(in the rows, 128 means zero)
Known rows, with every step that occurs:
V > C > E: [157 175 139  96 131 114 121 136 138 127 151 172 122 146 163 154 129 151
 134 158 191 104 122 121 114 126 111 140 187 133 108 125  96 133 165 168]
U > M > D > V > C > E: [138 155 143  92 129 131 112 143 130 129 134 166 136 127 153 152 141 189
 145 140 184  92 157 138  67 141 101 145 201 130  94 104  82 186 163 144]
C > W > T: [ 98 148 192 115 129  71 117 149  94 139 132 120 102 126 165 115 144 108
 161 149 109 135 105  92 143 153 111 131 145 116 153  96 136 106 130 171]
V > C > E > N > M: [100 158 113 116  91 139 109 152 171 112 122 138 172 134 129 133 118 149
 105 173 144  83 133 143 111 115 101  99 152 124 131  61 115 107 154 124]
S > Q > T > W > C: [114 105 181 106  82  91 109 134 135 144 125 155 113 156 176  90  59 123
 133 158  65 111 110  59 113 145  58 125 170 141 174 124 136 163 122 122]
N > M: [107 131 133 100 102 140 103 164 139 126  99 127 175 113 150 100 146 136
 167 161 133  85 124 154 113 138 128  80 121 137 128 100 124 119 150 133]
T > W: [126 122 132 107  77 102 107 162  83 108 129 143 166 125 122  94 160 164
 145 161 114 125 118 100 114 136  79 121 173 148 156 104 129 123 145 131]
C > E > N > M > U: [114 149 129 110 100 132  72 160 141 103  97 144 158 102 112 120 123 156
 150 169 131  80 108 152  81  69  86 106 147 160 129  87 101  94 153 112]
N > M > D > V: [ 92 100 136  95 113 129  76 167 111 143  97 100 168  99 139 108 152 191
 162 132 137  73 159 128  55 187 102 102 132 123  96 105 104 214 142 119]
U > M: [ 99 106 134 104 106 153 112 138  87 115  97 134 145  96 157 104 184 166
 153 132 152 101 137 156  40 160 117 136 191 141 145 125 120 146 155 117]
U > M > D > V: [ 89  88 137  96 115 135  81 154  85 138  96 103 154  92 141 110 171 206
 155 119 147  81 166 130  19 197  96 130 165 126 104 116 103 228 144 111]
N > M > D: [ 80 119 156  85 128 131  67 171 139 128 125  87 164 108 128 124 141 152
 164 165 117  74 143 142 108 126 115 110 100 144 130  98  99 196 159 144]
S > W > C > E > N: [108 147 116 133  91 114 125 117 159 124 152 159 135 153 128 143 101 144
  48 139 155  95  70  81  98 142  73 162 180 112 184 106 127 120 145 130]
M > D: [ 90 113 154  89 138 110  66 153 109 131 146  83 130 113 136 133 146 150
 144 157 137  90 127 109  99 145 109 141 119 143 134 136 104 201 159 156]
Q > T > W > C > V: [122 131 166 114 130 117 157 152 104 133 138 223 152 153 167  91 113 131
 132 170  86 125  69  84  94 185 103 149 153 111 140 128 164 146 131 113]
U > M > D > V > C: [117 116 141  76 118 149  86 122  91 129 117  93  96  95 163 133 118 197
 140 132 146  99 226 143  44 176  93 115 172 146  62 110 102 194 146 130]
E > N > M > D > V > C: [108 125 130  84 108 143  82 126 116 127 123  83 106 106 150 137  97 190
 116 145 139  93 220 134  65 165  87 100 154 139  65  90 106 177 142 127]
S > Q > T: [ 97 112 125 101 105  51  78 118 135 135 131 149  87 153 195 116 101 122
 183 186 168 113  82  54  92 126  52 112 121 145 169 169 146 167 126 165]
J > S > Q: [110 120 119  56 112 103  83 107 109 136 141 121  99 180 148 135 132 143
 174 173 181 115 105  88 124 135  97 113 112 148 155 158 161 174 149 129]
V > C > E > N > M > D: [ 76 140 143  94 119 132  71 159 161 118 144  95 155 122 115 149 116 163
 120 175 126  73 156 138 106 109  95 121 123 138 127  68  92 187 162 138]
E > C > W: [137 138 104 149 128 118 109 108  72 129 152 155 101 104 113 113 135 142
  40 108 111 121  98 105  73 165 141 110 166 115 202 130 145 107 146 217]
T > Q: [126 123 112  59  76 138  84 151  81 119 137 115 137 115 125 132 158 147
 138 125 121  70  78 100  85 151  90 142 178 138 137 163 137 179 142 145]
E > C: [126 108  91 150 132 110  88 118 101 124 122 114 107 115 104  98 117 163
  61 113 129 108 107 107 107 151 149 144 167 121 155 150 144 114 161 187]
J > S > W > T > Q: [111 126 157  45  81 115  93 156 102 119 128 103 120 127 121 134 129 143
 192 111 106  90  72 100 153 146  89 159 145 140 138 119 149 179 129 135]
W > C > E > N > M > D: [ 70 129 159 102 118 130  77 166 170 129 139 101 166 129 119 138 108 150
 111 168 104  66 131 124 108 119  99 130 125 129 147  73  95 195 158 129]
U > M > D: [ 74 101 156  88 130 139  73 152 101 120 125  93 143  96 133 126 167 173
 154 145 131  86 152 144  57 142 107 150 149 148 141 114  97 215 164 132]
D > M > U: [126 136 156  86 115 136  91 131  71 145  88 109 130  97 119 102 152 168
 179 145 156 100 120 160  63  87  94 137 144 160 109 130 111  88 152 104]
V > C > E > N: [110 161 101 127 102 109 110 121 142 112 161 135 122 152 130 160 116 154
  49 166 176 103 114  91  97 131  79 152 191 118 137  97 119 109 155 138]
S > J: [ 86 104 134 108 118 124 127 113 117 129 106 130 100 110 130  87 166 141
 128 151 192 113 114 138  82 183 150 124 168 156 115 118 145 111 118 157]
M > D > V: [ 99  96 135  96 121 114  75 155  90 146 111  97 144 103 144 114 156 190
 148 126 151  83 148 105  48 199  97 124 145 123  99 131 108 218 142 128]
Q > T: [106 113 152 125 123  50  86 150 134 132 128 128  99 135 204 111  97 107
 161 163 151 110  84  63 111 164  92 123 132 136 138 149 128 142 123 163]
T > W > C > E > N: [104 147 124 140  86 102 121 138 149 120 154 153 149 163 123 137 106 146
  41 159 131  98  85  71 104 136  70 162 202 110 173  87 122 118 147 117]
M > N: [118 140 123  90 121 105  76 152  70 147 105  89 146 151 160 142 158 161
 130 147 158 106  99  93  93 146 112 101 188 148 173 158 103 100 135 173]
E > C > W > S: [112 140 108 147 172  97 122 134  77 145 155 108  94 103 113 112 100 122
  96 103  78 118 111 143 159 148 166 114 150 138 149 135 149 106 158 166]
V > D > M > U: [120 142 180  80 118 122  97 131  93 137  77 113 133  93 110 108 140 186
 189 136 169  95 153 158  69  68  95 152 140 152 103 124 108 105 154  99]

Rows:
[147 154 172 115 109 106 135 161 149 140 142 198 161 163 152 123 115 136
 123 147 124  99  79  91 125 134  99 156 202 122 159 110 102 148 153 138] | T > W > C > E
[142 150 180 121 110  86 130 163 161 140 141 201 151 167 166 121  96 128
 133 152 121 100  72  77 127 133  90 155 197 123 160 107 101 154 144 141] | Q > T > W > C > E
[103 149 195  80 130 132 174 118 100 168  94 143 160 135 127 102 149 183
 154 129 176 107 154 143  82 134 124 182 135  92 108 120 145 129 152  88] | W > C > V > D > M
[114 139 153  59  81 120  95 151  74 128 133 111 108 113 134 137 136 149
 153 118  85  90 116  97  98 156  78 136 185 124 122 111 137 179 124 152] | D > V > C > W > T > Q
[ 98 110 144  92 119  45  72 128 141 136 137 129  79 176 195 126  82 112
 186 182 165 117  87  51 126 144  77 115 108 145 153 150 150 177 123 147] | J > S > Q > T
[106 136 129 107  95 135  65 155 129 102  92 122 149  93 115 111 119 154
 150 167 120  83 119 151  77  79  86  97 137 165 126  93 111  91 147 107] | E > N > M > U
[123 134 145  94 108 139  67 163 121 111  83 132 149  87 131 103 129 149
 191 161 122  83 121 164  84  83 103  89 129 173 116 111 105 102 150 120] | N > M > U
[114 147 157  58  84 118  94 149  80 122 144 109 103 117 134 141 132 134
 151 128  83  94 106  98 115 140  83 141 180 131 134 115 138 166 129 161] | V > C > W > T > Q
[103 128 194  86 125  76 114 144 128 131 114 102 101 138 155 117 114 127
 216 126 141 137  95 107 197 156 115 150 100 137 136  94 147 125 130 137] | J > S > W > T
[121 124 141  74 117 145  83 131 110 133 117  90 106 101 160 131 104 187
 146 142 140  93 221 142  70 167  98  95 149 145  57 102 102 185 144 135] | N > M > D > V > C
[121 146 194  80 127 133 120 129  96 144  80 144 137 103 117 102 125 181
 179 138 146  98 142 155  63  82  99 162 141 140 101 125 120 112 150  84] | W > C > V > D > M > U
[156 164 133  98 126 117 121 139 130 134 137 173 129 139 162 149 133 172
 137 143 194 100 137 120  89 150 104 135 195 124  89 120  94 153 157 153] | D > V > C > E
[ 88 114 125 106 108 124  82 167 129 137 108 115 178 113 125 123 149 197
 134 138 147  69 147 120  54 173  90 117 148 113 107  84  99 211 146 115] | C > E > N > M > D > V
[ 83 133 108 120  85 137 100 154 151 114 111 111 174 122 128 112 131 142
 107 168 130  83 123 136 104 133 104  91 133 125 143  75 132 102 146 117] | E > N > M
[ 69 103 140 124 132  87 135 139 121 128 114 119 100 113 114  78 121 134
 160 151 132 124 121 148 146 158 143 121 168 173 104  88 150 112 115 130] | Q > T > W > S > J
[101 152 109 117  87 140 110 154 165 117 112 138 177 129 129 129 121 165
 108 164 147  79 143 142  93 133  96  95 157 118 119  56 113 120 149 115] | D > V > C > E > N > M
[115 104 194  99  91  86 105 143 140 145 130 142 108 172 177  97  46 117
 135 155  63 113 112  56 137 156  76 127 161 143 162 110 139 171 119 110] | J > S > Q > T > W > C
[112 142 151 113 150  96 140 131 131 107 112 182 145 121 110 114 133 190
 124 129 169 111 146 108 101 135 144 177 137  91 123 142 155 155 160 147] | E > C > V > D
[ 98 143 131 146  87  82 114 142 162 121 154 156 139 167 138 136  85 136
  49 164 127  99  79  56 107 136  61 161 197 110 173  85 122 126 138 121] | Q > T > W > C > E > N
[137 109 186  86 114 137 125 114 142 153 126 135  97 142 172 111  56 116
 128  95 106 106  94 100 140 193 125 133 124 142 163 137 144 156 127 124] | J > S > W > C
[108 140 155  65  84 110  95 159  78 125 140 115 120 118 128 134 149 129
 153 126  85  90  80  92 114 143  86 146 176 125 150 121 142 167 129 159] | C > W > T > Q
[106 157 175  72 130 121 129 137  74 176  82 106 167 162 140 134 145 193
 140 132 162 106 136 119  80 127 115 142 182 116 154 133 113 106 136 126] | W > C > V > D > M > N
[ 91 125 124 111 129  46  91 120 124 143 145 145  76 147 184 119  84 109
 181 172 135 118  85  72 119 122  68 102 116 149 171 159 152 159 127 163] | C > W > S > Q > T
[102 128 154  59  84 106  86 166  92 122 126  96 126 125 132 129 147 136
 176 133  99  84  83  92 130 139  85 160 174 130 125 132 139 171 135 139] | W > T > Q
[122 144 162  95 132 128 109 125  86 132  80 140 137  94  88 102 138 199
 165 132 157 102 141 161  64  71 110 166 142 138 106 123 124 102 159 104] | E > C > V > D > M > U
[109 150 170  91 143  96 148 141 129 111 115 184 155 124 139 121 152 176
 161 146 186 111 144 108  97 142 130 168 127  98 111 144 149 161 155 129] | C > V > D
[119 106 195 118  90  91 113 151 134 143 124 145 118 148 181  87  59 116
 122 147  56 110 110  64 122 162  78 130 176 138 160 113 127 152 120 121] | Q > T > W > C
[105 148 163  95 135 126 165 114  91 157  94 139 160 127  97 100 161 202
 140 123 189 112 153 150  82 125 133 185 136  89 112 119 151 120 162 108] | E > C > V > D > M
[137 111 166  95 100 143 130 104 137 151 119 156 104 119 171 101  75 124
 126  99 109 102  90 104 107 176  98 131 137 142 179 156 139 145 130 142] | S > W > C
[105 161 156  72 129 116 124 140  65 167  84 105 174 156 130 138 171 202
 149 139 185 110 133 125  77 121 116 139 176 119 152 134 114  99 141 133] | C > V > D > M > N
[155 153 173 100 127 118 139 138 167 147 142 194 135 163 160 138  95 129
 136 117 155  97  61 104 141 153 122 157 161 127 163 124 112 157 150 144] | J > S > W > C > E
[103 153 176  80 130 125 170 121  90 159  96 141 167 129 118 106 173 192
 167 136 199 111 152 150  81 128 123 179 129  93 105 121 146 123 157  95] | C > V > D > M
[127 134 157 108 129 137 162 148  92 132 139 220 161 148 152  92 132 141
 123 165  89 124  77  99  92 184 112 150 157 111 138 131 164 141 141 109] | T > W > C > V
